What can hang from each mark:
K_224: K_863 K_879
K_631: K_989
K_156: K_462
K_534: K_7 K_289 K_309 K_879 K_989
K_7: K_534
K_989: K_534 K_631
K_879: K_224 K_462 K_534
K_289: K_534 K_631
K_462: K_156 K_879
K_863: K_224
K_309: K_534 K_780
K_780: K_309

Each row was made from one small tree. The marks that hang from a mark follow it in brackets, in the order of their numbers. Every link used is in the known rows. Write each row's tree.
(in the rows, 128 means zero)
Known rows:
K_462(K_156 K_879(K_534(K_7 K_289 K_309))): [ 87 140 129 133 128  79 129 135 112 116 158 141  73 142 118  12 137 142
 137 126 151 116 146 126 144 127 128 208 142  60  94 123 131]
K_309(K_534(K_7 K_289 K_879 K_989) K_780): [136  93 114 110 110  74 127 138 149  99 134 143  55 111 110  38 127 150
 107 106 132 130 125 118 147 118 112 177 141  33 121 116 123]
K_780(K_309(K_534)): [143 163 129 134 124 113 126 127 127 106 126 142 111 127 146 151 138 144
 140 113 114 125 134 116 128 134 118 151 124  95 144 114 142]
K_863(K_224(K_879)): [152 157 109 122 136 106 135 130 126 135 139 128  97 132 161 141 122 114
 122 125 125 125 121 134 144 120 133 149 126  95 119 140 123]
K_879(K_462): [146 143 120 125 126 139 130 129 132 125 140 110 129 130 136 116 137 109
 113 116 116 122 137 131 136 135 123 115 125 141 135 117 115]
K_863(K_224): [140 160 116 118 132 119 132 129 128 126 140 138 113 130 147 140 123 121
 117 137 115 120 129 131 139 120 136 136 129 122 134 137 117]
K_156(K_462): [148 145 122 137 127 138 127 127 139 126 145 118 123 133 118 139 134 120
 114 114 124 121 123 130 129 128 134 130 128 151 140 120 138]
K_462(K_156 K_879(K_224(K_863) K_534)): [120 183 116 147 144  81 136 119 123 143 142 120  75 144 161 102 148 114
 136 136 119  99 139 114 161 123 136 186 129  80 125 124 124]
K_534(K_289 K_309): [117 113 133 120 124 122 128 123 126 107 136 130 125 128 107  68 136 134
 142 126 140 138 139 128 127 129 134 138 137 101 132 126 107]
K_156(K_462(K_879(K_224(K_863) K_534))): [141 193 107 147 137 100 133 115 143 139 149 108  74 141 150 128 164 117
 127 109 104 102 122 119 153 129 140 174 133  81 156 117 131]
K_989(K_534(K_289 K_309 K_879) K_631): [108 107 125 109 123  93 124 130 111 111 137 107 107 122 114  56 126 129
 123  98 157 137 143 129 163 114 119 157 134  29 105 142 113]
K_879(K_224(K_863) K_462 K_534): [151 185 110 137 133 115 138 114 131 129 135 110  92 133 140 106 158  94
 128 118  89 104 145 119 142 137 136 143 130  99 170 111 121]
K_289(K_631): [119 109 134 131 127 122 126 122 122 138 122 117 129 133 103 131 118 115
 120 119 122 122 132 135 136 122 133 109 131 126 116 135 165]
K_879(K_224): [124 132 117 138 137 121 135 125 133 135 131 121 111 127 128 133 138 111
 142 136 118 130 147 120 129 129 133 112 133 141 145 118 108]
K_863(K_224(K_879(K_534(K_289 K_989)))): [158 153  98 102 124  90 140 123 137 120 133 138  70 132 153  78 120 111
 124 136 125 118 120 129 146 110 140 203 137  39 122 145 112]
K_989(K_534(K_309 K_879)): [131 136 119 133 124  98 126 130 112 116 137 109 100 132 137  78 130 141
 129 102 145 132 129 124 144 125 115 127 126  54 123 130 125]
K_289(K_534(K_7 K_309(K_780) K_989(K_631))): [138  93 137 132 120  70 122 129 117 108 151 117  66 122  89  58 124 129
  79 120 136 106 149 127 136 129 101 144 145  46 152 108 168]
K_631(K_989): [151 127 112 133 122 121 130 124 138 131 120 122 111 132 141 143 129 132
 127 137 135 117 129 124 123 117 131 109 126 142 147 120 109]
K_7(K_534(K_309 K_879)): [149 143 130 130 121  98 126 125 121 113 141 123  97 136 120  81 130 145
 133 118 141 132 130 134 136 118 119 126 127  53 134 128 127]
K_534(K_7 K_289 K_879(K_224) K_989(K_631)): [131  71 114 114 122  86 131 133 137 143 139 109  60 121 105  17 137 101
 122 131 147 137 170 119 148 106 120 187 154  67 112 132 102]
K_462(K_156): [128 133 131 136 136 119 130 131 117 130 140 130 124 135 129 113 118 116
 121 141 140 118 139 126 137 122 129 143 124 150 109 127 130]
K_156(K_462(K_879(K_534(K_309(K_780))))): [130 160 117 126 131  87 129 128 122 101 168 111  84 135 123 120 150 143
 117  94 117 104 115 137 145 133 126 132 139  59 146 110 119]
K_309(K_534(K_289) K_780): [107 123 122 111 123 106 128 130 145  87 125 153 111 107 108 130 124 150
 120 110 115 129 114 126 146 130 129 131 126  81 136 115 119]
K_534(K_7 K_309(K_780) K_879 K_989(K_631)): [149  68 131 111 122  64 124 137 107 121 158  96  61 122 103  23 134 125
  95 110 147 122 150 132 142 113 102 158 155  31 131 121 121]
K_780(K_309(K_534(K_289 K_989))): [156 139 124 118 114 109 128 122 145  98 125 142  99 124 146  92 136 143
 130 124 124 127 132 109 131 123 121 192 133  71 148 117 118]
K_7(K_534): [130 155 132 134 123 121 126 126 135 119 133 141 125 130 124 138 120 144
 116 127 126 122 116 133 131 125 127 140 120 102 142 124 142]
K_989(K_534(K_289 K_309(K_780) K_879(K_224))): [105 120 108 118 132  76 133 128 125  95 148 115  82 117 109  75 138 137
 132  97 129 135 144 120 160 125 125 107 138  47 140 115  75]
K_780(K_309(K_534(K_7 K_989(K_631)))): [155 129 133 131 117  89 122 134 124 121 138 125  76 123 139  88 136 130
 108 117 127 114 148 113 129 124 102 217 141  58 145 113 161]
K_879(K_224 K_534(K_989)): [149 141 106 129 129 102 139 119 134 131 127 118  79 133 135  97 136 104
 140 149 112 113 145 116 123 122 131 149 139  98 159 119 111]
K_224(K_863 K_879): [151 140 128 138 132 111 129 119 127 142 124 116 109 131 154 115 137 123
 121 108 130 124 111 125 140 127 129 174 125  77 129 132 148]
K_309(K_534(K_289 K_879(K_224) K_989) K_780): [144 103 100 108 123  76 137 126 158 101 129 127  58 111 124  78 136 125
 127 121 120 132 136 113 155 113 123 132 138  50 140 114  82]
K_289(K_534(K_7 K_879 K_989) K_631): [147  90 124 143 109  84 123 126 133 142 120 120  57 138  93  46 112 119
  97 117 137 117 146 125 143 115 110 132 138  65 102 133 208]
K_989(K_631): [122 112 133 118 131 121 126 130 117 135 130 113 130 123 121 132 124 112
 116 126 136 125 139 134 141 121 124 142 132 111 119 136 133]
K_534(K_7 K_309): [121 117 137 143 125 109 124 133 114 123 145 128 100 132 109  59 139 138
 129 120 136 129 144 127 111 136 119 148 142 107 139 115 145]
K_309(K_780): [121 119 129 118 131 111 128 131 125 111 137 130 124 118 114 146 127 138
 111 116 117 121 121 132 136 130 125 108 131 114 136 118 113]
K_863(K_224(K_879(K_462(K_156) K_534))): [164 200  98 124 139  97 142 132 111 127 157 121  78 142 165 111 120  83
 112 125 115  99 138 137 160 122 133 164 120  99 108 130 125]
K_462(K_156 K_879(K_224 K_534(K_289 K_989))): [121 142 104 125 134  81 141 124 140 131 145 123  67 140 149  53 137 108
 137 153 137 111 149 112 157 112 136 194 139  80 108 125  87]

Write each row's tree:
[130 129 119 136 118  97 125 141 133 123 124 141  71 122 125  80 131 142
 132 107 133 135 130 121 135 127 112 154 129  71 109 123 160] -> K_309(K_534(K_7 K_879))
[151 167 112 144 138  74 138 115 132 147 145 109  58 146 174  68 148 107
 122 147 124  93 137 107 158 114 131 210 135  63 138 123 116] -> K_462(K_156 K_879(K_224(K_863) K_534(K_989)))
[141 102 115 122 118  88 132 115 150 132 126 114  76 134  97  62 120 111
 120 129 128 128 145 126 155  98 133 138 138  60 126 135 127] -> K_7(K_534(K_289(K_631) K_879(K_224) K_989))
[146 161 120 125 125 118 133 123 112 107 144 111 106 137 126  81 144 111
 132 114 113 113 142 133 127 140 125 119 132  91 151 112 122] -> K_879(K_462 K_534(K_309))
[ 88 103 123 130 114  93 121 135 126 130 125 127  91 127  88  53 114 138
 108  85 140 132 134 128 159 118 123 160 134  58  85 140 171] -> K_989(K_534(K_7 K_289(K_631) K_879))
[132 140 111 116 118 111 128 129 127 102 147 102 105 129 131  41 138 126
 118  89 139 134 140 127 159 128 119 129 127  58 120 124  95] -> K_989(K_534(K_289 K_309 K_879(K_462)))
[ 94 149 121 119 131  97 133 131 124 121 141 141 101 138 138  82 127 132
 136 133 143 115 131 127 161 119 136 188 128  79  81 137 114] -> K_462(K_156 K_879(K_534(K_289)))
[144 132 120 135 127 107 129 143 116 137 157 114  84 137 125  42 131 105
 106 113 141 120 160 129 150 125 113 149 129 130  89 119 130] -> K_534(K_7 K_879(K_462(K_156)))
[ 93 131 124 105 127  80 130 127 122  92 149 133  94 126 118  81 144 155
 133 109 126 120 121 134 152 130 129 145 142  25 124 121  94] -> K_462(K_879(K_534(K_289 K_309(K_780))))
[156 162 117 141 136 127 134 116 139 137 141 101 106 131 145 109 157  94
 117 117  99 115 146 118 143 135 132 131 129 130 169 109 109] -> K_879(K_224(K_863) K_462)
[160 147 124 117 122  91 127 129 121  94 163 108  94 128 115  88 137 136
 102  94 119 119 130 142 153 127 111  92 127  50 148 107 104] -> K_7(K_534(K_309(K_780) K_879(K_462)))
[115 137 109 122 113 110 125 142 135 118 144 121  92 124 121  39 133 131
 101  82 136 133 138 125 158 131 115 164 128  69 102 122 122] -> K_989(K_534(K_7 K_289 K_879(K_462)))
[154 151 116 151 136  95 134 130 123 148 158 103  62 138 135  34 153  90
 110 116 123 112 169 115 157 125 122 165 133 120 123 111 124] -> K_534(K_7 K_879(K_224(K_863) K_462(K_156)))
[143 118 117 117 113 114 130 123 158 106 117 140 101 120 135  80 124 133
 123 132 130 129 118 114 134 120 127 174 128  79 139 124 123] -> K_309(K_534(K_289 K_989))
[173 131 100 145 118  93 133 129 149 137 142 106  39 134 125  39 141  96
 104 124 121 118 170 113 144 129 106 121 136  93 137 105 139] -> K_289(K_534(K_7 K_879(K_224 K_462) K_989))
[105 124 138 124 117 118 123 119 138 119 123 140 129 130  83 114 110 136
 112 117 124 124 123 140 146 116 139 138 126  89 119 135 163] -> K_7(K_534(K_289(K_631)))
[113 145 116 145 146  97 135 132 130 147 150 113  95 139 157 116 138 111
 135 142 137 118 151 118 156 122 128 140 128 135 107 121  99] -> K_462(K_156 K_879(K_224))
[109 128 115 135 128  91 129 114 133 136 117 108  91 129 112  81 132 116
 120  94 119 125 137 116 174 113 138 148 131  53 122 139 143] -> K_989(K_534(K_289(K_631) K_879(K_224(K_863))))
[198 155 100 135 123  97 136 116 156 129 130  94  56 128 170  65 157  94
 116 115 105 116 140 106 156 120 117 153 128  61 166 110 112] -> K_309(K_534(K_879(K_224(K_863) K_462) K_989))
[122  78 132 111 116 107 124 133 134 133 138 123  98 121 103  36 125 119
 101 130 147 127 145 125 135 115 121 211 148  83 119 132 130] -> K_534(K_7 K_289 K_989(K_631))
[144  94 133 129 122  84 125 132 121 109 158 120  78 125 108  44 136 141
  98 120 130 117 134 124 116 129 111 153 150  77 159 103 125] -> K_534(K_7 K_309(K_780) K_989)
[145  97 129 117 119 114 129 119 136 110 138 119 109 130 120  35 135 128
 128 137 144 132 138 121 123 120 129 162 143  85 147 125 100] -> K_534(K_289 K_309 K_989)
[167 159 124 144 138 112 133 123 121 141 148 100 104 140 162  90 137  93
 100 108 131 108 130 126 158 129 126 177 117 111 119 121 137] -> K_224(K_863 K_879(K_462(K_156)))
[ 99 123 111 139 125  83 129 134 126 117 145 121  66 126 106  21 141 135
 139 103 142 141 158 114 142 128 122 154 142  53 126 117 111] -> K_989(K_534(K_7 K_289 K_309 K_879(K_224)))
[149 143 111 134 116 107 127 141 137 120 136 123  72 124 133  68 140 122
 117  95 122 128 139 124 143 133 107 141 126  82 116 112 147] -> K_309(K_534(K_7 K_879(K_462)))
[151 188 113 145 141 105 140 116 120 130 146 111  88 140 141  91 148  82
 121 129 101  93 155 117 152 131 137 157 126 123 151 110 122] -> K_879(K_224(K_863) K_462(K_156) K_534)
[158 115 114 133 111  88 127 136 143 127 126 129  54 125 138  46 129 135
 118 118 138 129 128 114 131 118 106 179 135  56 122 122 153] -> K_309(K_534(K_7 K_879 K_989))
[132 117 104 114 117  76 128 127 129  91 135 116  84 123 122  84 129 158
 117 100 148 122 126 124 155 112 123 103 131  45 141 117  76] -> K_631(K_989(K_534(K_289 K_309(K_780) K_879)))
[163 143 117 134 119 108 129 124 124 110 140 105  87 137 121  69 139 113
 120 107 131 125 154 130 147 134 111  78 124  79 127 118 140] -> K_289(K_534(K_309 K_879(K_462)))
[137 109 118 107 117  97 130 126 155  90 127 142  96 110 121  98 123 142
 107 121 121 122 112 119 143 122 123 155 132  68 146 114 111] -> K_309(K_534(K_289 K_989) K_780)
[127  81 132 117 118  88 126 130 131  98 155 131  83 120  93  18 135 146
 103 119 135 125 137 123 123 127 120 170 154  67 150 107 106] -> K_534(K_7 K_289 K_309(K_780) K_989)
[142 138 116 123 117 104 134 133 130 117 154 130  76 136 116   4 127 103
 101 131 132 103 152 122 139 124 125 210 138 104 115 114 127] -> K_879(K_462(K_156) K_534(K_7 K_289 K_989))
[ 88  91 137 129 118 116 122 129 129 133 127 138 114 127  73  69 120 127
 116 112 129 130 142 133 134 124 134 154 142 113 102 132 169] -> K_534(K_7 K_289(K_631))
[145 110 121 125 109  86 126 114 132 115 123 117  87 141  93  70 120 139
 128 117 147 123 138 137 146  98 134 104 132  58 132 131 130] -> K_7(K_534(K_289(K_631(K_989)) K_309 K_879))
[166 128 117 110 111  94 129 126 143 101 124 135  80 126 148  69 139 141
 138 117 134 135 138 110 144 112 116 185 134  42 125 128 109] -> K_780(K_309(K_534(K_289 K_879 K_989)))
[137 171 116 136 128 104 129 125 124 118 159 109  88 145 136 102 151 133
 134 107 128 111 121 133 137 131 129 150 135  73 137 119 130] -> K_156(K_462(K_879(K_534(K_309))))
[183 119 108 109 116 101 129 131 139 125 132  90  79 122 153  76 132  94
 101 110 131 120 141 125 160 112 103 151 127  56 125 126 125] -> K_309(K_534(K_879(K_462) K_989(K_631)))
[132 135 121 122 134  79 134 126 104 103 141 121  85 127 119 109 133 131
 135 104 123 118 120 137 132 134 123 128 136  39 138 117 129] -> K_224(K_879(K_534(K_309(K_780))))
[148 107 123 110 124  88 127 130 134 107 131 116  93 110 130 128 121 123
  91 119 122 111 121 125 148 117 111 152 132  57 149 117 133] -> K_309(K_534(K_989(K_631)) K_780)
[168 178 105 128 141 108 139 134 120 135 162 113  94 140 170 114 121  83
 101 125 126 110 140 135 161 122 130 151 119 130 106 129 113] -> K_863(K_224(K_879(K_462(K_156))))
[123 146 103 137 132  99 133 131 130 133 129 111  90 127 140 118 132 121
 135 112 129 131 140 115 153 123 122 116 125  86 126 127 111] -> K_989(K_534(K_879(K_224)))
[144 166 110 112 138  68 137 127 104 101 153 131  69 129 136 122 127 125
 125 112 109 110 121 141 143 126 131 136 137  34 143 126 116] -> K_863(K_224(K_879(K_534(K_309(K_780)))))
[153 105 115 121 115  72 126 139 140 110 136 132  50 116 125  64 128 145
 102 107 127 123 121 119 140 120 103 159 138  40 130 113 140] -> K_309(K_534(K_7 K_879 K_989) K_780)
[146  88 120 112 117  64 124 141 129 116 137 117  53 111 117  68 125 129
  91 105 134 119 133 124 153 113  99 173 141  26 123 120 145] -> K_309(K_534(K_7 K_879 K_989(K_631)) K_780)
[164 175 117 142 131  86 131 117 131 120 125 124  70 129 160 121 160 128
 151 107 106 125 148 104 148 124 121 160 130  55 156 117 126] -> K_780(K_309(K_534(K_879(K_224(K_863)))))
